What can hang from each mark
Y: Q
H: C L
L: A H Q V W
W: L
V: C
Q: L Y
A: L
C: H V
S: Q

Known rows, with every way that one mark hangs from another
S[Q[L[H[C] V]]]: [ 3.82 -0.35  1.82 -1.58 -1.09 -0.27 -0.86  0.20  0.81 -1.16 -1.20 -1.02
  0.30  3.31 -1.03 -0.32 -1.02  0.44  0.42  1.36 -3.24  0.08 -1.63 -0.42
 -0.30]
Q[L[V[C[H]]]]: [ 2.96 -1.15 -0.24 -1.59 -2.36 -0.83 -2.04  1.30  0.95 -0.29 -0.67 -0.63
 -0.02  2.95 -1.94 -0.87  0.25 -1.28 -1.17  1.24 -2.04 -0.08 -1.27 -0.01
 -0.62]
H[C]: [ 3.13 -0.90  0.68  1.31 -2.27  0.35 -0.96 -0.23  0.44 -0.56 -0.52  0.32
 -0.72  0.82 -0.78 -0.18 -0.91  0.07 -0.81  0.07 -2.20 -0.33 -2.51  0.01
  0.20]
A[L[V[C]]]: [ 2.99 -1.53 -1.13 -0.04 -1.61  1.75 -0.57  0.37  0.30  0.47 -0.74  0.55
 -0.43  3.38 -0.49 -0.74  0.31 -2.40 -0.02 -0.64 -1.89 -0.26 -0.51 -1.31
  0.00]
A[L[H[C] Q W]]: [ 4.22 -1.86 -1.79 -0.47 -1.70  3.69 -1.06 -1.03 -0.89  0.33 -1.21 -0.70
 -0.62  7.04 -0.04 -0.69 -1.72 -1.51  0.07  1.31 -4.74  0.51 -3.78 -1.95
  0.03]
C[H[L]]: [ 3.49 -1.40  0.73  0.57 -1.29  0.37 -2.41 -0.13  0.62 -0.74  0.27  0.43
 -0.47  2.41 -1.68 -1.00 -0.61 -0.38 -1.84  1.54 -2.23 -0.47 -2.00  0.14
  0.20]
Q[L Y]: [ 1.66 -0.86  1.11 -0.26 -1.46 -0.63  0.95  1.92  1.32 -0.15 -0.52  0.28
  0.72  2.84 -1.89 -0.89 -1.01 -1.78 -0.90  1.37 -2.69 -1.40 -4.93  1.72
 -0.01]
H[L[V W]]: [ 4.30 -0.35 -0.54 -1.42 -0.28  1.39 -1.43  0.24  0.58  0.00 -0.73 -0.55
  0.35  4.38 -2.05 -0.93 -0.63 -0.73 -0.96  1.85 -2.29 -0.49 -1.09  0.35
 -0.32]
H[C[V] L]: [ 4.52 -0.25  0.38  1.75 -1.12  0.45 -0.77  0.18  0.79 -0.45 -0.32 -0.14
 -1.57  3.29 -0.67 -0.16 -0.83  0.53 -2.23  1.97 -2.46 -0.17 -4.83  0.03
 -0.18]
C[V]: [ 1.74 -0.95 -0.48  0.51 -1.15  1.08  0.62  0.11  0.69 -1.70 -0.41  0.07
 -2.35  1.46 -0.80  0.24 -0.94 -1.04 -0.42 -0.04 -1.02 -1.22 -2.52 -0.50
 -0.30]
H[L[A Q V[C]]]: [ 5.35 -0.53  0.13 -0.87 -1.13  1.23 -1.68  0.50  0.33  0.82 -0.81 -0.44
  1.77  5.33 -1.24 -1.26  0.53 -0.49 -1.92  2.71 -1.64 -0.43  0.63 -0.37
 -0.28]
C[H[L[A]] V]: [ 3.85 -0.85  0.51  1.06 -1.22  0.48 -1.79 -0.54  0.98 -1.18  0.35 -0.21
 -2.02  3.95 -1.20 -0.32 -0.28 -0.12 -3.01  2.21 -1.23 -0.76 -3.36 -0.65
 -0.17]
W[L]: [ 2.79 -0.82  0.24 -0.11  0.24  0.72 -0.19  0.34  0.42 -0.24 -0.35  0.34
 -0.68  0.86 -1.30 -1.62  0.15 -1.73 -1.07  1.12 -2.56 -1.04 -2.67  0.20
  0.46]
V[C[H[L]]]: [ 3.23 -2.58  0.78  1.72 -2.88  0.64 -2.34  0.48  0.49  0.46 -0.04 -0.03
 -0.26  1.74 -1.49 -0.03 -0.45 -0.51 -1.51  1.31 -2.05 -0.75 -0.52 -0.07
 -0.38]
A[L[H V W]]: [ 3.71 -1.17 -2.24 -1.50 -1.20  3.13 -1.26 -0.92 -0.15  0.27 -1.08 -0.76
 -0.46  5.93 -0.84 -0.83 -0.85 -2.38  0.26  0.37 -3.18  0.03 -1.77 -1.94
 -0.18]
Y[Q[L]]: [ 1.60 -0.82  1.79 -0.49 -1.61  0.39  1.07  2.51  0.49 -0.53 -0.53 -0.18
 -1.78  0.53 -1.66 -1.35 -0.73 -0.39  0.60 -0.47 -2.33 -0.83 -2.60  0.62
 -0.23]
H[C L]: [ 4.55 -0.36  0.93  1.39 -1.29  0.37 -1.10  0.32  0.60  0.18 -0.31  0.26
 -0.03  2.69 -0.97 -0.80 -0.65  0.58 -1.84  1.74 -2.80 -0.02 -3.80  0.67
  0.10]
L[A H[C] Q W]: [ 5.73 -1.04 -0.36 -1.12 -2.68  3.19 -2.30 -2.13 -0.87  0.52 -1.44 -2.29
  0.97  7.67 -0.86 -0.42 -1.66  0.34 -1.39  3.34 -3.94  0.15 -2.18 -1.66
 -0.31]
L[Q V[C[H]] W]: [ 4.76 -2.50 -1.75 -1.88 -2.29  2.16 -4.32 -0.51 -0.38 -0.26 -1.43 -1.86
 -0.17  5.52 -1.85  0.43 -1.36 -1.28 -0.61  2.03 -2.80 -0.11  2.04 -2.12
 -0.68]
H[C L[Q V]]: [ 5.94 -0.27 -0.45 -0.22 -0.93  0.67 -2.77  0.21  0.24 -0.13 -0.91 -0.45
  0.36  4.73 -0.92 -0.85 -0.60  0.12 -1.80  2.45 -2.90  0.47 -1.58 -0.80
 -0.02]
C[H[L[W]]]: [ 3.70 -1.56  0.50  0.21 -1.33  0.87 -2.64 -0.42  0.47 -0.57  0.09 -0.04
 -0.66  3.35 -1.96 -0.72 -1.01 -0.25 -1.82  1.89 -2.63 -0.39 -2.33  0.23
  0.05]
H[C[V]]: [ 3.09 -0.78  0.15  1.70 -2.10  0.45 -0.66 -0.30  0.62 -1.15 -0.53 -0.11
 -2.22  1.41 -0.50  0.47 -1.09  0.08 -1.24  0.32 -1.85 -0.46 -3.56 -0.62
 -0.09]
L[Q[Y]]: [ 2.52 -1.68  0.01 -0.10 -1.11  1.61 -0.11  0.59  0.01 -0.74 -0.87  0.38
  0.67  3.13 -0.99 -0.45 -1.73 -1.61  0.10  1.06 -2.59 -1.28 -1.33 -0.16
  0.32]
A[L[Q]]: [ 2.68 -1.74 -0.99 -0.33 -0.98  2.58  0.50  0.20 -0.41 -0.20 -0.79  1.04
 -0.39  4.39  0.07 -1.26 -0.52 -2.07  0.41 -0.04 -3.05 -0.03 -2.37 -0.98
  0.45]
W[L[V]]: [ 3.57 -0.37 -0.55 -1.11  0.49  0.42 -1.38  0.23  0.61 -0.36 -0.60 -0.12
 -0.48  1.42 -1.59 -1.56  0.55 -2.13 -1.18  1.11 -2.07 -0.87 -0.95 -0.60
  0.32]
Q[L[H[C]] Y]: [ 2.85 -0.79  0.58  0.09 -2.13 -0.23 -0.37  1.06  1.04  0.10 -0.69 -0.78
  0.76  4.13 -1.69 -0.64 -1.61 -1.37 -1.23  2.17 -3.69 -0.92 -5.79  0.64
 -0.21]

Rows
[ 4.42 -1.08 -2.16 -2.02 -1.09  2.15 -2.98 -0.45 -0.11 -0.75 -1.42 -1.52
  1.33  5.57 -1.38 -0.45 -1.84 -2.36  0.04  1.92 -2.88 -0.92  0.90 -2.56
 -0.25]
L[H Q[Y] V]
[ 5.32  0.09  0.10  0.40 -1.05  0.08 -2.31  0.19  0.79  0.03 -0.57 -0.20
  0.16  3.23 -1.23 -0.76 -0.23  0.16 -1.98  1.70 -2.29  0.10 -2.08 -0.14
 -0.05]
H[C L[V]]
[ 4.56 -1.45  0.72 -0.24 -1.47  1.24 -2.70 -0.69  0.16 -0.24 -0.10 -0.27
  0.09  5.02 -1.65 -1.05 -0.65  0.01 -2.36  2.76 -2.68 -0.24 -1.92 -0.14
  0.11]
C[H[L[A Q W]]]
[ 2.41 -0.70  1.12 -0.15 -2.01  0.73  0.28  1.89  0.38 -0.67 -0.63 -1.14
 -2.52  1.77 -1.35 -0.89 -1.22 -0.14  0.15  0.17 -2.87 -0.55 -3.70 -0.45
 -0.52]
Y[Q[L[H[C[V]]]]]
[ 3.44 -1.22 -0.08  1.07 -1.04  0.54 -1.99 -0.24  0.90 -1.63  0.32 -0.18
 -2.60  3.32 -1.28 -0.07 -0.82 -0.40 -2.41  1.86 -1.70 -0.65 -3.49 -0.75
 -0.22]
C[H[L] V]
[ 4.23 -1.24 -0.05 -0.51 -1.18  0.69 -3.46 -0.46  0.60 -0.65 -0.08 -0.37
 -0.52  3.79 -2.16 -0.73 -0.71 -0.55 -1.89  1.89 -2.32 -0.28 -1.17 -0.34
 -0.06]
C[H[L[V W]]]
[ 4.41 -1.50 -1.27 -0.45 -2.18  2.33 -2.41 -0.96 -0.78 -0.72 -1.16 -1.19
  0.17  4.57 -0.43 -0.47 -2.03 -0.48 -0.15  1.85 -3.91  0.14 -1.64 -2.02
 -0.13]
L[H[C] Q]
[ 5.12  0.04  0.39 -0.97 -0.28  1.10 -1.07  0.53  0.63  0.47 -0.74 -0.11
  2.02  5.68 -1.43 -1.45  0.05 -0.94 -1.98  2.82 -1.72 -0.88 -0.62  0.03
  0.09]
H[L[A Q[Y] V]]
[ 5.12 -0.62 -0.13  1.10 -0.98  1.06 -1.29  0.23  0.22 -0.65 -0.65 -0.40
 -1.30  4.85 -0.37 -0.24 -1.18  0.51 -2.09  2.70 -3.04  0.16 -4.42 -0.61
 -0.16]
H[C[V] L[Q]]
[ 4.92 -0.70 -1.13 -2.05 -0.14  1.97 -1.95  0.24  0.03 -0.17 -1.09 -0.81
  0.63  5.84 -1.77 -1.01 -0.98 -0.79 -0.83  2.61 -2.85 -0.13 -0.68 -0.28
 -0.29]
H[L[Q V W]]
[ 4.79 -0.45 -0.02  0.05 -2.77  2.41 -1.41 -2.13  0.07  0.40 -0.93 -2.20
 -0.49  6.00 -1.05  0.14 -1.31  0.40 -1.91  2.46 -2.79 -0.46 -3.55 -1.19
 -0.55]
L[A H[C[V]] W]
[ 3.53 -2.32  1.17  1.78 -3.00  0.59 -2.18  0.31  0.54  0.77  0.00 -0.09
  0.16  2.13 -1.47 -0.21 -0.02 -0.30 -1.99  1.54 -1.78 -0.78 -0.41 -0.02
 -0.34]
V[C[H[L[A]]]]
[ 3.46 -1.26 -1.82 -1.34 -0.74  2.32 -0.71  0.11 -0.21 -0.31 -1.03  0.57
 -0.22  4.95 -0.19 -1.24 -0.14 -2.48  0.24 -0.05 -2.54  0.13 -0.66 -1.80
  0.30]
A[L[Q V]]
[ 5.02 -1.32 -3.07 -3.51 -1.31  3.32 -3.73 -1.39 -0.80 -0.73 -1.82 -2.61
  0.45  7.09 -1.69 -0.26 -2.13 -1.58  0.38  2.31 -3.62  0.01  1.05 -2.75
 -0.71]
L[H Q V W]
[ 3.84 -1.69  0.55  0.47 -1.15  0.72 -2.56  0.05  0.42 -0.71  0.06  0.30
 -0.04  3.68 -1.58 -0.87 -1.09 -0.68 -1.92  2.21 -2.72 -0.61 -2.12 -0.14
  0.30]
C[H[L[Q[Y]]]]
[ 4.51 -0.52 -0.43 -0.99  0.01  1.15 -1.36  0.91  0.49 -0.17 -0.79 -0.04
  1.25  4.82 -1.54 -1.13 -0.77 -1.33 -1.10  2.32 -2.33 -0.76 -0.80 -0.13
  0.04]
H[L[Q[Y] V]]
[ 2.11 -0.50  1.21 -1.21 -1.44  0.21  0.21  2.42  0.60 -0.64 -0.70 -0.53
 -1.67  0.95 -1.86 -1.37 -0.44 -0.68  0.49 -0.46 -1.97 -0.73 -1.41  0.05
 -0.34]
Y[Q[L[V]]]
[ 2.29 -0.79  3.27 -0.33 -0.69 -0.51  1.35  1.24  1.26 -0.91 -0.86  0.11
  0.68  2.41 -1.22 -0.17 -1.42 -0.13  0.51  1.17 -3.00 -1.11 -3.19  1.25
  0.12]
S[Q[L Y]]
[ 3.35 -0.40  1.71 -2.04 -0.80 -0.05 -0.46  0.35  0.81 -1.25 -1.13 -0.89
  0.45  3.24 -1.15 -0.49 -0.92  0.08  0.76  1.23 -2.97 -0.17 -1.13 -0.28
 -0.32]
S[Q[L[H V]]]
[ 4.56 -0.15  0.32  0.41 -0.63  1.01 -1.07 -0.96  0.36  0.37 -0.45 -0.97
 -0.55  3.35 -0.80 -1.37  0.33 -0.89 -2.51  2.54 -2.82 -0.75 -3.93 -1.02
  0.20]
W[L[A H[C[V]]]]
[ 3.28 -0.95 -1.05 -2.09 -2.38  0.03 -1.98  0.90  0.63 -0.05 -0.98 -1.45
  0.50  3.88 -1.83 -0.93 -0.22 -1.49 -0.58  1.60 -2.69 -0.05 -1.36 -0.63
 -0.90]
Q[L[H V[C]]]
[ 5.67 -0.23  1.59  1.36 -1.42  0.78 -0.98  0.17  0.45  0.84 -0.58  0.00
  1.36  5.35 -0.71 -0.99 -0.56  0.58 -2.85  3.22 -2.90 -0.35 -3.79  0.43
  0.34]
H[C L[A Q[Y]]]
[ 3.90 -0.68  0.13 -1.10 -2.28  2.78 -0.86 -1.80 -0.09  0.64 -0.89 -1.67
  0.89  5.39 -1.58 -0.69 -1.03 -0.28 -0.94  2.00 -2.58 -0.87 -1.78 -0.42
 -0.41]
L[A H W]
[ 3.53  0.02  0.12 -2.85 -1.77 -0.06 -0.79  0.47  0.88  0.12 -1.02 -1.07
  0.71  5.08 -2.15 -1.33  0.40 -0.82 -1.47  1.89 -1.92 -0.17 -2.21  0.67
 -0.51]
Q[L[A V W]]
[ 5.37  0.24 -0.22 -0.75 -0.47  0.70 -2.42 -1.03  0.46  0.53 -0.70 -1.24
  0.33  3.54 -1.23 -1.67  0.82 -1.27 -2.43  2.41 -2.48 -0.54 -1.67 -1.52
  0.19]
W[L[A H[C] V]]
[ 2.59 -0.96  0.78 -0.98 -2.14  0.72 -0.56  2.19  0.39 -0.12 -0.80 -1.32
 -1.44  1.70 -1.80 -1.08 -0.72 -0.75  0.49  0.06 -2.50 -0.67 -1.10 -0.67
 -0.69]
Y[Q[L[H V[C]]]]
[ 4.86 -0.56  0.39 -0.16 -2.89  2.37 -1.67 -2.12 -0.06  0.81 -0.96 -1.93
  0.61  5.53 -1.26 -0.35 -1.18  0.45 -1.63  2.32 -3.00 -0.38 -2.78 -0.75
 -0.36]
L[A H[C] W]
[ 2.55 -0.95  3.09 -0.64 -0.72 -0.02  1.15  0.96  1.13 -0.76 -1.03 -0.39
  0.50  3.34 -1.47  0.08 -1.85 -0.02  0.52  1.56 -3.45 -1.07 -3.55  1.31
 -0.03]
S[Q[L[W] Y]]
[ 2.95 -0.48  0.85 -0.98 -1.88  0.48 -0.70  1.84  0.41 -0.44 -0.81 -1.27
 -1.65  1.81 -1.65 -1.17 -0.83 -0.41  0.26  0.06 -2.72 -0.38 -2.05 -0.71
 -0.48]
Y[Q[L[H[C] V]]]
[ 3.27 -1.39 -0.49 -2.03 -2.41 -0.14 -2.26  0.90  0.75 -0.06 -0.91 -1.34
 -0.24  4.28 -2.35 -0.54 -0.35 -1.15 -1.11  1.78 -2.73  0.00 -1.86  0.11
 -0.81]
Q[L[V[C[H]] W]]
[ 2.83 -0.73  2.25 -1.36 -0.97  0.12  0.35  0.44  0.67 -1.17 -0.97 -0.56
  0.32  2.89 -1.00 -0.51 -1.22  0.37  0.86  1.23 -3.33 -0.28 -2.29  0.29
 -0.21]
S[Q[L[H]]]
[ 3.88 -1.64 -1.52  0.05 -1.64  2.97 -0.83 -0.62 -0.68  0.05 -0.95 -0.01
 -0.41  5.72  0.32 -1.02 -1.13 -1.65  0.06  0.75 -4.07  0.45 -3.23 -2.05
  0.24]
A[L[H[C] Q]]
[ 5.77 -0.16  1.24  0.82 -1.46  0.88 -1.24 -0.10  0.17  0.63 -0.61 -0.06
  0.99  5.11 -0.55 -1.23 -0.19  0.99 -2.63  2.99 -2.79  0.20 -3.13  0.19
  0.21]
H[C L[A Q]]
[ 4.78 -0.19 -0.27 -1.73  0.35  0.89 -1.55 -0.21  0.20  0.08 -0.88 -0.44
  0.58  3.79 -1.17 -1.99  1.06 -1.76 -1.94  2.34 -2.06 -0.68 -0.36 -1.12
  0.42]
W[L[A Q V]]
[ 4.72 -1.12 -0.72 -0.91 -0.82  1.32 -1.99  0.87  0.19  0.19 -0.86 -0.36
  0.99  4.49 -1.34 -0.92 -0.34 -0.94 -1.01  2.24 -2.29 -0.29  0.46 -0.54
 -0.36]
H[L[Q V[C]]]
[ 3.82 -1.91 -1.00 -0.61 -1.81  1.25 -2.32  0.80  0.23 -0.06 -1.29 -0.70
  1.02  3.76 -1.36  0.18 -1.03 -2.17 -0.32  1.29 -1.94 -1.17  1.94 -1.56
 -0.30]
L[Q[Y] V[C]]
[ 3.50 -0.42  2.86 -1.36 -1.38 -0.57  0.10  0.68  1.09 -0.47 -1.05 -0.52
  0.89  2.99 -1.09 -0.41  0.06  0.46 -0.03  1.27 -2.08 -0.40 -0.47  0.32
 -0.29]
S[Q[L[A V[C]]]]
[ 2.78 -0.27  1.62 -1.54 -1.71  0.63  0.26  1.89  0.56  0.00 -0.83 -1.06
 -1.28  2.48 -2.03 -1.33 -0.25 -0.28 -0.09  0.25 -2.02 -0.75 -1.67  0.24
 -0.43]
Y[Q[L[A V W]]]
[ 4.67 -0.86  0.54 -0.47 -1.40  0.64 -3.25 -0.76  0.70 -0.21 -0.04 -0.41
  0.02  4.35 -2.07 -0.95 -0.12 -0.25 -2.56  2.24 -1.86 -0.39 -1.05 -0.25
  0.00]
C[H[L[A V W]]]
[ 3.92 -2.00 -1.87 -2.06 -1.65  3.72 -2.00 -1.23 -1.06 -0.55 -1.46 -1.95
  0.16  6.34 -1.30 -0.32 -2.71 -1.01  0.57  2.33 -4.34 -0.19 -1.40 -1.59
 -0.50]
L[H Q W]
[ 6.36 -0.05 -1.20 -1.85 -2.24  1.79 -3.69 -1.71 -0.31  0.02 -1.43 -1.93
  1.55  6.60 -0.70 -0.89 -0.25 -0.45 -1.67  2.57 -2.31  0.17  1.11 -2.94
 -0.25]
L[A H[C] Q V]
[ 4.62  0.43  0.54 -0.90 -0.50  0.61 -0.85  0.24  0.93  0.38 -0.41  0.10
  1.42  3.88 -1.59 -1.62  0.81 -0.47 -1.92  1.81 -1.01 -0.70 -0.38  0.44
 -0.03]
H[L[A V]]
[ 3.09 -0.62  2.54 -1.40 -0.57 -0.22  0.30  0.86  1.25 -0.81 -1.20 -0.71
  0.61  3.69 -1.67  0.12 -1.57 -0.29  0.40  1.54 -3.12 -0.96 -2.36  0.73
 -0.14]
S[Q[L[V W] Y]]
[ 2.85 -1.27  0.13 -1.11 -2.04 -0.20 -0.86  1.64  1.27  0.57 -1.08 -1.18
  0.73  4.64 -2.53 -0.08 -1.12 -2.06 -1.12  2.06 -2.81 -1.20 -3.17  0.84
 -0.63]
Q[L[V[C] W] Y]
[ 3.66 -0.98 -0.44 -0.45 -0.25  0.44 -1.73  0.44  0.58  0.22 -0.65 -0.40
 -0.40  1.31 -1.54 -1.12  0.70 -2.13 -1.36  1.27 -2.08 -0.95 -0.36 -0.78
  0.04]
W[L[V[C]]]
[ 2.72 -0.64  0.05 -1.73 -1.30 -0.22 -0.51  1.41  1.31 -0.03 -1.03 -0.91
  0.68  4.72 -2.56 -0.49 -1.17 -2.05 -0.97  1.89 -2.78 -1.16 -3.75  0.99
 -0.36]
Q[L[V W] Y]
[ 4.09 -0.39 -1.26 -1.43  0.27  1.08 -2.18 -0.41  0.31 -0.23 -0.72 -1.00
 -0.22  2.58 -1.54 -1.59  0.11 -2.24 -1.07  1.73 -2.81 -0.74 -1.16 -1.49
  0.09]
W[L[H V]]
[ 3.03 -0.67 -0.17 -1.05 -2.31 -0.04 -0.96  0.56  0.48 -0.39 -0.74 -0.88
 -0.02  3.60 -1.34 -1.14 -0.84 -0.58 -0.80  1.65 -3.50  0.18 -4.42  0.15
 -0.42]
Q[L[H[C]]]
